Known rows, with every way that one mark hangs from another:
{J F M {V E}}: [-0.96  2.25  2.43  2.98  4.11 -4.25  4.30 -7.10 -1.69  2.74  0.89  3.68
 -5.43  2.09  1.82  4.22  0.08  0.72  0.02  0.73]
{U {A F M}}: [ 0.62 -5.86  2.82  1.38  1.97  3.53 -1.77 -0.70  0.04 -3.98 -0.94  2.02
  0.63  0.81 -2.54 -1.64  0.66 -5.94 -0.74  3.67]
{E F M U}: [ 2.33  1.25 -5.07 -0.37 -3.91  1.67 -1.20  1.37 -3.53 -0.61  0.22 -8.12
  0.54 -4.86  2.59  0.04  0.79 -1.25 -6.12  1.34]
{F {E M U} J}: [ 4.49 -0.12 -5.47  2.19 -4.05 -0.20 -0.11 -1.07 -4.03 -0.55 -1.71 -2.91
  2.04 -3.11  0.44 -2.98 -1.92 -1.78 -1.12 -1.25]
{E F M {U A}}: [ 2.17 -1.90 -2.70 -0.71 -4.39  3.00 -0.54  1.20 -4.13 -3.37  0.53 -6.33
 -0.83 -4.02  1.68  0.70  0.52 -3.26 -4.97  1.53]
{U {A F}}: [-0.65 -4.86  3.13  0.68  1.23  1.24 -0.52 -2.30  0.09 -4.06 -1.49  1.96
 -1.35  1.88 -1.91 -1.13  1.47 -4.36 -0.52  0.86]
{E {F {J M}} {U A}}: [ 3.56 -0.94 -2.01  1.82 -2.13 -0.24  2.26  0.50 -2.92 -4.25 -0.15 -3.50
  0.92 -2.11  3.88  0.31  1.26 -4.05 -1.64  0.41]
{U A}: [-0.17 -3.09  2.47 -0.38 -0.53  1.45  0.80  0.03 -0.51 -2.68  0.35  1.78
 -1.34  0.78 -0.98  0.73 -0.11 -1.85  1.06  0.22]
{A F V}: [ 0.11 -4.80  2.63  0.20  4.29  0.89 -3.34 -3.54 -1.48  0.11 -4.39 -0.10
  2.47  0.75 -1.70 -1.34  0.26 -2.27 -2.64  0.96]
{A V}: [ 0.63 -2.75  1.97 -0.83  2.59  0.93 -2.00 -1.42 -2.01  1.36 -2.53 -0.18
  2.60 -0.30 -0.90  0.63 -1.26  0.00 -1.08  0.18]
{V {E F M U} J}: [ 3.29  3.96 -4.43  0.38 -5.37  0.46 -2.48 -1.27 -3.27 -0.47  4.17 -5.91
 -1.95 -3.06  4.90 -0.48 -3.62  0.35 -7.30  2.36]
{V {E F U}}: [ 2.40  2.81 -2.00 -2.33 -3.09 -1.39 -1.01  0.53 -2.72 -1.70  2.21 -5.35
  0.92 -2.10  1.87  1.03 -0.50 -1.34 -5.97  0.21]
{J F M {V {E U}}}: [-0.43  2.88  0.43  2.51  2.93 -2.99  4.14 -5.39 -3.24  2.47  1.12  0.53
 -5.66  0.46  2.53  5.62  2.24 -1.10 -1.80  1.65]
{F {E {U A}} {J M}}: [ 3.56 -1.91 -1.66  3.00 -1.36 -1.47  2.09 -2.40 -2.41 -3.01 -1.03  0.79
  0.05 -1.01 -0.11  0.22  2.21 -4.44  3.16 -1.08]
{F {J M}}: [ 2.24  0.42 -1.20  4.28  1.52 -2.93  1.96 -1.52 -0.21 -0.30 -0.40  1.58
  1.09  0.14  2.98 -0.65 -0.62 -0.25  2.59 -0.84]
{V {E F} {J M}}: [ 1.69  4.70 -0.99  2.22 -0.98 -3.30 -0.91 -3.99  0.58  0.13  4.23 -0.63
 -2.25 -0.17  4.73  0.72 -1.59  1.43 -2.19  1.25]
{U {A F {V {E M} J}}}: [ 1.67 -5.52  3.89  2.33  1.72  1.48 -4.46 -7.07 -2.89 -1.89  0.07  2.39
 -2.15  1.51  0.48 -1.42 -5.73 -1.99 -3.75  2.43]
{F {E M {U A}} J}: [ 4.34 -3.29 -3.13  1.79 -4.56  1.32  0.67 -1.21 -4.64 -3.26 -1.26 -1.15
  0.57 -2.34 -0.54 -2.35 -2.02 -3.66 -0.26 -1.14]
{A {F J} M V}: [ 3.74 -6.10  1.68  2.26  3.96  2.53 -3.25 -1.79 -2.42 -0.97 -4.79  0.75
  6.56  0.32 -0.66 -4.77 -3.98 -4.09 -2.76  2.34]
{A F}: [-0.50 -1.88  0.70  1.11  1.81 -0.27 -1.32 -2.29  0.60 -1.27 -1.76 -0.06
  0.00  0.94 -0.92 -1.88  1.48 -2.32 -1.60  0.78]
{E M {U A}}: [ 1.43 -3.00 -1.60  0.73 -2.33  2.86 -0.01  0.76 -3.55 -2.50  0.82 -2.69
 -1.94 -2.65  0.56  1.77  0.40 -3.05 -1.70  1.72]
{V {E {U A}} {J F M}}: [-0.21  3.15  0.86  3.77 -0.54  0.20  0.62 -5.30 -3.20 -0.99  4.23  2.80
 -7.19  0.75  3.70  3.85 -0.29 -2.22 -0.27  3.06]
{F {E U} {J M V}}: [ 3.25 -0.86 -2.56  3.00  0.51 -3.07  4.93 -3.26 -1.41  1.21 -2.57 -0.88
 -0.67 -0.35  0.76  0.94  2.86 -1.93  1.25 -0.64]

Rows:
[ 2.06 -2.78 -2.25  0.33 -3.38  1.81 -0.68 -1.56 -3.54 -2.04 -0.30 -2.17
 -1.41 -2.95 -2.21  0.49  1.36 -3.50 -0.20  0.23]	{F {E M {U A}}}
[-1.80  4.59 -0.62  4.82  0.91  0.41  0.47 -5.16 -0.60  2.40  1.47  2.87
 -5.76  0.50  4.03  0.96  0.49  0.94  1.25  2.60]	{V {J F M}}
[ 4.50 -7.88  5.24  1.65  3.70  1.14 -3.00 -3.52 -3.40 -4.12 -2.31  4.01
  5.07  2.10 -1.64 -3.27 -6.84 -5.74 -2.56  1.75]	{U {A {F J} M {V E}}}
[ 4.45 -5.03 -0.36 -0.58 -2.68  4.28  3.89  2.96 -3.30 -3.56 -1.40 -3.84
  1.96 -1.24  1.86 -0.79 -1.63 -5.20 -5.22  2.94]	{E {F {J V}} {U {A M}}}
[ 3.78 -8.37  1.76  2.61  0.97  0.74 -2.47 -6.41 -4.35 -2.73 -5.87  1.76
  3.25  0.00 -2.80 -4.87 -3.79 -4.30 -1.08 -1.45]	{U {A {F {E M} J} V}}
[ 2.70 -3.44 -0.96  1.24  0.82  4.90 -6.02 -3.69 -2.24  0.88 -3.33 -1.88
  2.21 -1.43 -2.52 -2.79  0.67 -4.95 -3.69  5.00]	{A {F {E U}} M {V J}}
[ 2.25 -3.13  2.46  1.70  2.18 -3.80  3.09 -4.41 -0.52 -1.51 -1.48  2.39
 -0.03  4.07  0.92 -2.54 -4.12 -1.65 -3.31 -0.66]	{A {F {J {V E}}}}
[ 5.52 -4.49  0.75  1.52  3.01  0.86 -3.93 -1.88 -4.52 -1.71 -2.33 -1.04
  6.37 -0.30  0.10 -2.54 -4.52 -5.43 -5.43  2.84]	{A {F J} M {V {E U}}}
[ 3.46 -2.81 -1.92  2.34 -1.59 -1.49  3.53 -3.89 -2.05  1.30 -2.98  0.35
  0.14 -0.07 -0.24 -3.02 -3.43  0.48 -0.37 -2.02]	{F {E M} {J V}}
[-0.61  5.85  0.57  4.59  1.17 -2.46 -0.04 -6.85 -1.06  2.07  3.75  4.27
 -5.86  1.59  4.07  1.56 -2.29  1.43  0.39  1.67]	{V E {J F M}}
[ 3.06 -4.03 -0.15  2.67  0.00 -1.53  5.63 -3.35 -2.01 -1.61 -2.17  0.78
 -2.03  0.44 -0.21  1.69  2.76 -4.02  2.16 -0.47]	{F {E {U A}} {J M V}}
[ 0.25 -2.17  0.40  2.10 -1.41  6.58 -2.22 -3.83 -6.85  0.59 -0.82 -0.78
 -4.43 -1.94  2.53  1.00 -3.19 -2.04 -4.04  3.90]	{E M {U {A {V {J F}}}}}
[ 2.81 -1.38  1.89  0.80  0.43 -3.56  4.37 -2.26 -1.13 -0.07  0.23  2.24
  0.02  3.03  1.83 -0.53 -5.57  0.65 -1.57 -1.57]	{F {J {V E}}}
[ 2.86 -0.42  1.32  3.57  3.21 -5.86  5.10 -4.36 -0.46  0.68  0.72  3.02
 -0.85  2.58  3.02  1.59 -2.84  0.58  0.78 -1.17]	{F {J M {V E}}}
[ 2.70 -3.11 -1.20 -0.30 -3.62  5.72 -3.08 -1.09 -5.16 -1.25 -0.48 -5.73
 -0.88 -3.64  3.28  0.24 -2.37 -2.05 -6.53  3.27]	{E F M {U {A {V J}}}}
[ 2.33  5.40 -3.22  1.66 -2.22 -2.03 -1.01 -2.40 -1.04 -0.20  4.32 -3.98
 -2.43 -1.70  5.29  2.21  0.48 -0.32 -3.91  2.50]	{V {E F U} {J M}}
[ 2.88 -7.50  2.30  0.69  1.50  2.70 -1.40 -1.48 -4.54 -4.08 -4.82 -0.71
  2.96  0.52 -0.22 -2.02 -1.27 -6.12 -3.29  1.08]	{E {U {A {F J} V}}}
[ 2.69 -2.96 -0.16 -1.54 -2.92  0.12  2.59 -1.54 -4.26 -2.26  1.74 -4.72
 -2.84 -1.73  1.75  2.84 -1.56 -2.24 -6.84  1.15]	{J {V {E F M {U A}}}}
[ 3.58 -5.93  0.03  2.27 -0.39  4.15 -0.60  1.24 -2.56 -5.42 -1.78 -0.41
  2.60 -0.19 -0.14 -3.18 -0.80 -7.94 -2.50  3.62]	{E {U {A {F J} M}}}
[ 0.69  0.09  2.01  1.99  4.17 -5.21  3.76 -4.76  0.66  1.70  1.69  2.11
 -3.23  1.90  1.35  4.29  0.90  0.86  0.71  0.20]	{J M {V E}}
[ 3.13 -3.94  2.45 -1.28 -0.35  0.19 -2.75 -3.62 -4.98 -2.04  0.01 -1.70
  1.77 -1.83  0.51  0.53 -5.43 -0.88 -5.06 -0.35]	{U {A {V {E F M}}}}
[ 1.84 -6.93  3.48  1.34  1.53  5.05 -5.10 -5.47 -1.24 -1.46 -3.00  3.02
  1.26  1.15 -4.12 -3.47 -1.39 -5.30 -0.87  3.94]	{U {A {F E} M {V J}}}
[-0.72  1.69 -1.41  2.59  1.53 -1.39  4.09 -6.16 -2.83  3.41 -2.31 -0.50
 -5.17 -0.70 -0.39  3.75  5.66 -1.93  0.40  0.89]	{J {F {E U}} M V}
[ 3.43  2.48 -3.97 -0.82 -3.60 -1.03 -1.76 -0.37 -4.09 -1.12  2.58 -6.66
  0.38 -3.98  2.67  0.70 -1.95 -0.83 -6.92  0.61]	{V {E F M U}}
[-0.55 -0.93  3.07  3.48  1.72  1.66 -1.33 -9.11 -3.15  1.56 -2.05  5.32
 -4.17  0.76 -0.53  1.01 -0.10 -1.50  2.78  1.29]	{U {A {V {J {F E} M}}}}
[-0.59 -0.11 -0.72  1.94 -0.43  0.11  2.85 -6.56 -3.38  3.48 -2.64  0.89
 -4.39 -0.47 -1.53 -0.29 -0.48  0.41 -1.17 -0.47]	{J {F {E M}} V}
[ 2.31 -0.38 -1.03  1.51 -3.80  1.75 -1.29 -1.74 -3.16 -2.34  4.67 -0.71
 -4.70 -0.86  2.77  1.40 -3.88 -1.48 -2.95  2.76]	{V {E M {U A}} J}
